Each row comes from the steps of one path. Every step used is in the known rows, and no mark comes twice. Write the path behind each row, first mark first.
(in the rows, 128 means zero)
Known rows
gase, taso, tedatal, tani, zivobod, pomav: [101 138 153 145 140 146 109 100 120 124 101  88 133 143 191 105 123 131
 107 138 143  81 124 126 128  98 105 136 158 160 131 132 115 118 184 133
 102  66 143 145 121 118 139 107  92 105 159 131  95 159 116 102 148 134
 135 168 108  84 117 101]
fefep, tedatal, tani, tukeb, taso, zivobod: [117  80 133 130 117 128 135 115 104  73 160 116 201  42  41 187 155 118
 123 159  50 195 161 137 125 128 128 109 162 129 184 142 104 149 109 119
 197 160 110 117 102 187  96 112 113 143 120 104 145 176 147 170 105 116
  98  64  79 147  67 184]
karana, gase: [139 158 129 146  76 136 104 111 171 148 107 154  98 156  85 110 130 127
 130 147 138  69 141 103 153 176 158 117 106 103  95 148 128 135 101 151
  83 194 142  95 159 108 108 125 156 134 116 135 132 108 126 133 132 102
 126 101 176 145 129 106]
karana, gase, taso, tedatal: [106 165 152 179  93 118  87  76 210 146  86 139 107 151 100 107 142 136
 107 151 141  50 120 118 156 167 145 114 152 119  98 176 125 106 137 154
  79 161 136 101 148  93 112  95 138  90 137 135  83 116 116 140 173  94
 128 130 156 106 145 107]
zivobod, taso: [137  92 104  47 140 102 113  84 142 109 174 150 125 141 112 175 133 107
 142 138  79  88 126  61 198 151 162 153  97  83 110 123 110 142 130 142
 104 144 123 123 103 121  98 106 157 100 135 160 139  77 114 122 120 100
 135 145 187 115 106  70]
gase, pomav: [ 83 123 111 126 140 124 120 122 136 124  96 121 107 151 112 157 112 166
 131 122 111 126 126 108 163  98 153 133 119 130 137 117 169 126 103 160
  94 146 129 107  86 108 108 120 185 141  74 130 151 119 168 123 152  92
 129 156 132 128 174 127]
tedatal, tani, tukeb, taso: [132  66 140 134 111 107 157 126  92 121 157 121 163  89 134 145 120 127
 105 144  80 134 175 144  90 124 100 120 162 124 174 155 135 125 127 135
 176 148 138 108 155 156  98 131  50 163 136 128 149 165 113 152 120 100
 102 141 110 143  92 189]
tedatal, tani: [ 69  76 115  83 115 142 123 117  72 130 107 137 117 141 141 140 139 104
 122 133 148 111 156 108 123  96 103 105 144 116 131 111 125 111 145 119
 134 145 104 109 141 120 118 120 139 182 127 160 133 135 160 141 125 136
 136 120 154 143  97 150]
karana, gase, taso, zivobod, pomav, tukeb: [155 203 132 138  81 112 118  97 240 124  84 132  43 190  80 136 132 179
 116 153 160  85 137 103 113 206 206 147 122 133 100 174  94 151 141 134
  52  97 106 137 107 127 171 137 199  75 132  71  94 116  83 140 188 130
 128 151  85 119 110  83]
gase, taso, zivobod: [ 74 135 143  90 116 136 118  54 161 103  99 131  94 109  71 205 150 154
 114 146 118  90 162  88 195 166 179 114 164 140 155 162 125 159 102 117
  74 110 107  99  97 118 114  91 194  85  96 135 121 107 132 128 192  78
 107 151  92 112  91 129]
karana, gase, taso, tedatal, tani, zivobod: [126 157 176 181 107 158 111 111 173 157  75 107 124 174 104  64 118 134
  94 153 150  41 134 142 106 148 105 117 146 147 106 167 100 116 170 137
 102 125 151 106 160  80 104  97 111 116 168 102  76 161 125 122 162 127
 125 146 118 134 113 133]
tani, zivobod, pomav, tedatal: [204 167 110 117 137 158 128 153 107 150 145 105 145 116 177 104  96 140
 174 108 164 112 114 126 177 157 152 139 107 136 123  89 152 154 109 137
 107  70 187 143 115 118 135 148 121 115 104 121 154 125 101  57 101 131
 139 135 155 112 156  39]
zivobod, pomav, tukeb, taso: [185 126  90 120 117  79 130 151 165 121 164 140 101 128 176 150 150 138
 114 123 109 134 112 124 108 161 188 174  92 109 114 126 131 144 108 156
 134  99 138 173 123 161 181 158 102  80 118 114 127  83  43 129 120 145
 142 144 130  86 131  68]
zivobod, pomav, tedatal: [166 162 104  97 117  93 102 152 114 134 149 132 113 118 203 116 123 143
 196 117 171 160 115 116 169 148 144 129 137 106 115  85 150 115  98 143
  91  83 138 145 113 125 151 145 169 124 105 142 151  91 125 117 118 109
 155 111 180  81 176  27]
pomav, tukeb: [132  93  97  98 126 112 142 113 138 150 115 170  92 125 125 167 150 112
  99  90 164  89 135 122 134 169 191 101 102 110  82 124 144 159 121  89
 149 146 126 121 124 126 129 140 131 124 121 148 106  89 127 121 110 134
 131 145 167 165 124 131]
karana, gase, pomav: [115 170 118 169 111 121 109 132 199 139  83 124  84 195  69  96 109 176
 133 145 125 109 130 111 129 136 135 148 110 113 115 141 150 110 110 186
  74 171 130 100 114  95 112 123 197 139  94 104 134 125 147 143 161  93
 139 135 146 142 178 119]
tukeb, taso: [132 101 109 113 129  99 123 114 145 127 169 137 148  93 118 161 149 117
 104 135  61 117 142 121 158 157 149 132 120 105 158 148 142 135  53 164
 140 169 145 129 149 143 119 116 104  89 104 139 141 101  81 139 140  97
 126 116 146 103 105 124]
fefep, tedatal, tani, tukeb: [101  71 109 145 102 117 132 101  65 105 114 137 193  71  80 161 138 102
 141 144  96 164 141 124 137 100 124  92 157 130 146  99 130 142 133 132
 203 155 140  94  88 159  90 121 100 191 126 153 137 181 191 150  94 116
 110  89 146 165 104 160]
tukeb, taso, zivobod, pomav, tedatal, tani: [148 158 135  80 144 120 116 165 143  98 191 109 121 115 147 135 153 150
 159 147 115 202 142 138 102 150 102 146 150 115 177 136 101 106 100 132
 110  91  95 164 133 152 160 138 171  83 134  85 152 110  73 141 138 135
 136  82  76  67  94  96]
taso, tedatal, tani, zivobod: [ 93  98 147 126 154 196 114 113  80 154 135 118 158 119 160  99 144  68
 102 122 144  67 120 146 133 103  68  99 139 145 117 130 127 123 171  79
 150 150 132 133 177 120 101 112  68 132 167 140 116 140 141  87  83 153
 103 117 150 128 113 159]
tedatal, tani, gase, pomav, tukeb: [102 140 145 146 152 133 175 145 107 121  91 142 108 178 112 114  73 142
 127  97 139 178 113 133  83  62 104 146 102 170 123 120 121 125 166 121
 137 118 112 118 113 124 151 154 145 175 126 146 124 147 193 149 151 168
 140 175  81 185 157 202]
fefep, tedatal, tani: [ 76  75  95 107 121 127 112 117  75  93  93 141 172  97  85 158 165  98
 146 130 124 163 134 108 149  96 120  95 132 112 126  83 112 140 115 144
 167 165 107 114  82 138 104 103 149 176 120 155 120 154 184 155 107 134
 136  60 148 147  93 126]
fefep, tedatal: [105  93  86 126 111 116 103 106 100 106 109 146 179  74  63 175 170  99
 159 127 104 145 117  98 215 133 176 103 124 105 123  95 140 161  73 159
 164 177 135 112  77 141 104 104 150 143  94 165 126 125 168 136 109 112
 133  63 186 133 123  91]
taso, tedatal, tani, zivobod, pomav: [110 132 142 138 140 182 100 132  88 150 148  98 145 134 202  79 140  78
 122 130 136  91 103 131 112  85  76 133 128 156 125 117 119 118 181 102
 130 117 141 166 160 132 134 126  68 129 169 139 127 151 115  81  84 163
 116 131 152 101 122 107]

Which path is each row?
[109 131 164 160 153 135 117 131 119 117 172 131 176  95 140  98 143  79
 122 127  61 158  94 147 134 100  59 144 142 136 145 156 111  99 123 131
 167 169 121 148 193 160 131 111  47  97 160 148 131 118 108 145 117 136
 128 102 126 105 120 186] | tukeb, taso, tedatal, tani, gase
[ 81 141 152 155 142 147 151 137  88 105  88 134 128 168 102 103  79 133
 155 126 100 190 110 109 120  52  83 156 120 169 146 108 129 113 151 146
 120 126 119 115 120 122 131 136 155 173 113 154 150 149 203 143 161 137
 135 155  97 156 151 190] | tedatal, tani, gase, pomav
[ 95  85 140 129 154 124 106 130 127 125 177 125 155  97 157 115 176  84
  94 143  94 132 121 151 111 109  75 124 147 108 147 151 115  90 122 130
 162 174 109 140 175 142 124 103  67  99 158 138 121 126  89 154 113 125
 120  98 138  84 101 156] | tukeb, taso, tedatal, tani
[ 98 130 151 121 119 161 141 109  54 123 108 152 135 141 119 110 102  94
 153 127 117 159 124 103 143  84  89 128 131 162 132 118 117 125 138 126
 133 135 120 119 152 131 128 134 113 175 131 188 141 133 179 135 139 142
 128 123 134 168 112 176] | tedatal, tani, gase
[117 121 126 134 147  94 159 164 101 130 106 119 130 130 144 126  81 185
 148 114 161 185 152 168 103  86  94  99 169 127 163  95 186  91 137 131
 139 100 135  91  95  98 102 138 166 192  92 117 151 169 201 145 133  89
 140 169 106 147 202 169] | gase, pomav, tedatal, tani, tukeb
[232 140 107 135 134 135 150 151 155 142 158 102 135 118 165 122 109 135
 103 112 113  91 118 128 111 172 187 175  74 140 118 129 119 179 117 143
 147  91 175 174 123 152 166 168  72  76 129  93 124 117  38  74 108 157
 117 170 105 122 115  69] | tani, zivobod, pomav, tukeb, taso
[124  69 119 150 111  99 137 128  85  84 144 118 210  57  69 159 141 122
 129 147  62 187 149 137 125 113 121 113 153 127 164 129 121 140 106 154
 212 156 144 109  96 166  99 123  74 167 129 132 138 188 145 170 104 110
 118  83 118 145  94 162] | fefep, tedatal, tani, tukeb, taso
[164 119 114 111 125 159 152 147  91 146 121 115 113 174 185 110 111 115
 108 110 172  93 139 125  72 112 125 144  94 147 103 106 110 158 176 102
 144  80 140 156 126 129 156 158  94 150 155 105 119 149 101  92  99 187
 128 170 113 157 102 111] | tedatal, tani, zivobod, pomav, tukeb
[136 208 161  94 131 160 119 143  99  97 162 129 107 126 139 114 118 132
 209 133 149 212 104 116 138 122 107 142 137 151 154 111 100 116 139  95
  80  75  89 155 128 152 171 147 190 121 122 129 171 114 148 120 126 151
 130  87  92 109 127 108] | taso, zivobod, pomav, tedatal, tani, gase
[168 129 108 139 132  88 106 141 176 138 176 133 109 116 197 126 157 113
 104 124 118 128  76 141 106 157 164 158 103 108 103 138 130 121 130 131
 136 122 132 196 134 170 183 150  75  51 149 118 104  94  38 123 109 145
 139 128 146  77 144  76] | zivobod, pomav, tukeb, taso, tedatal
[123  96 129  98 134 186 141 120  60 146 108 110 143 135 135 120 110 104
 106 121 138  77 161 121 123 107 106 113 121 142 131 117 114 161 143 112
 136 128 147 110 148 112 103 125 100 174 133 132 139 150 141  93 110 150
 110 142 120 173  81 150] | tedatal, tani, zivobod
[127  72 126 121 161 100 137 147 153 138 156 138 125 113 156 128 176  88
  67 103 132 118 113 172  67 142 122 108 120 110 105 153 123 115 140  91
 180 158 100 159 168 141 139 124  56  97 172 121  88 112  91 147 102 161
 128 123 132 120 104 176] | pomav, tukeb, taso, tedatal, tani
[142 152 127 105 118 132 107 116 167  94 198 116 119  94 122 165 167 137
 133 167  61 145 126  89 148 167 157 171 128 122 173 164 116 147  78 154
  92 129 107 164 126 175 159 128 153  52 104  95 155  94  48 122 135 113
 116  93 103  60  93  89] | tukeb, taso, zivobod, pomav
[147 224 164 127 126 119 127  96 150  93 128 138 112 109 107 141  84 164
 212 131 119 187  93 103 203 153 155 155 144 177 149 130 114 140 109 138
  65  51 134 129  98 133 160 131 192  83  90 139 144 102 148 122 182 106
 133 139  79 104 153  96] | tani, gase, taso, zivobod, pomav, tedatal
[150 166 114 174 108 103 140 152 223 150  75 138  63 196  73 106 102 178
 110 125 160 103 130 135  93 155 176 143  79 110  88 146 145 131 127 150
  88 165 127 112 112  95 132 144 191 138 108  92 111 120 138 150 164 123
 136 156 134 169 185 130] | karana, gase, pomav, tukeb
[139 196 141 166 158 121 147 154 126 123 115 149 142 125 101 109  63 168
 196  97 118 205  83 131 184 101 122 144 116 149 139 106 168 120  94 161
 112 110 155 109 104 103 128 137 182 141  71 163 158 114 202 127 155 108
 146 146 123 145 227 134] | tani, gase, pomav, tedatal
[115 167 125  60 124 147 108 139 110 107 163 121  92 129 158 136 151 138
 190 140 175 176 130 119 124 137 111 127 152 120 149 107 120 111 133  93
  81  86  81 153 116 134 152 135 210 122 124 111 156 108 132 121 127 142
 136  88 107  93 118  85] | taso, zivobod, pomav, tedatal, tani
[138 119 137 128 154 171 124 139 102 161 141 109 126 146 207  92 144  81
  99 107 179  83  93 150  80 105  98 130 111 148  91 124 116 125 202  74
 147 105 133 174 158 142 149 146  58 114 186 124 101 141  99  88  78 185
 114 146 145 117 124 119] | taso, tedatal, tani, zivobod, pomav, tukeb
[155 166 147 185 105 105 144 175 164 145  92 117 114 168 102  79  73 194
 154 142 164 156 160 175  78 133 101 113 143 115 136 130 160  86 145 148
 110 129 144  86 122  86  97 140 179 191 116  87 138 174 171 163 153  94
 142 144 104 170 190 151] | karana, gase, pomav, tedatal, tani, tukeb
[130 179 129 147 122 109 126 187 175 146  73 122  91 207 106  69  94 196
 155 137 188 157 143 155  85 123  97 120 129 102 119 115 149  73 124 159
  90 139 113  94 115  68 119 128 223 172 118  90 131 143 175 162 164 107
 174 123 111 153 185 126] | karana, gase, pomav, tedatal, tani
[164  84 135 138 176 144 162 148 155 156 153 124 148 110 150 116 150  86
  46  95 140  88 120 180  78 151 120 125 108 127 105 165 115 148 151  85
 197 138 140 156 168 139 134 137  29  85 183 102  92 128  68 109  93 167
 115 144 109 134  98 176] | pomav, tukeb, taso, tedatal, tani, zivobod
[166  93 107 114 138  86 149 131 167 141 147 149 115 101 119 168 153 127
  81 102 115 108 137 145 120 184 194 124 100 105 108 147 134 156  80 133
 162 151 128 132 146 139 138 146  96  85 127 127 109  87  68 137 123 128
 129 137 139 140 111 140] | pomav, tukeb, taso
[ 71  72 160 146 124 147 115  97  71 148 146 131 159  88 165 124 148  70
 105 135 128 108 133 146 110  94  67  87 181 131 135 150 151  98 178  75
 173 165 127 122 177 147  89 114  44 170 162 168 134 154 158 125  80 117
  83 126 168 125 131 188] | taso, tedatal, tani, tukeb
[117 115 100 131 148  98 149 139 165 135  95 139  79 155 110 171 114 169
  99  92 146 122 124 131 119 118 179 129 103 122 109 117 169 141 129 127
 119 129 125 124  88 107 133 145 175 140  97 115 114 113 153 129 142 121
 138 176 125 160 183 139] | gase, pomav, tukeb
[156 118 123  86 149 160 149 167  79 146 121 117 150 128 157 109 105 125
 148  99 197 115 154 162 127 137  99  89 134 119 124  92 139 130 121  98
 148  95 150 104 144  84 101 126 138 169 132 129 139 138 161 102 116 142
 140 118 134 156 125 129] | pomav, tedatal, tani, zivobod
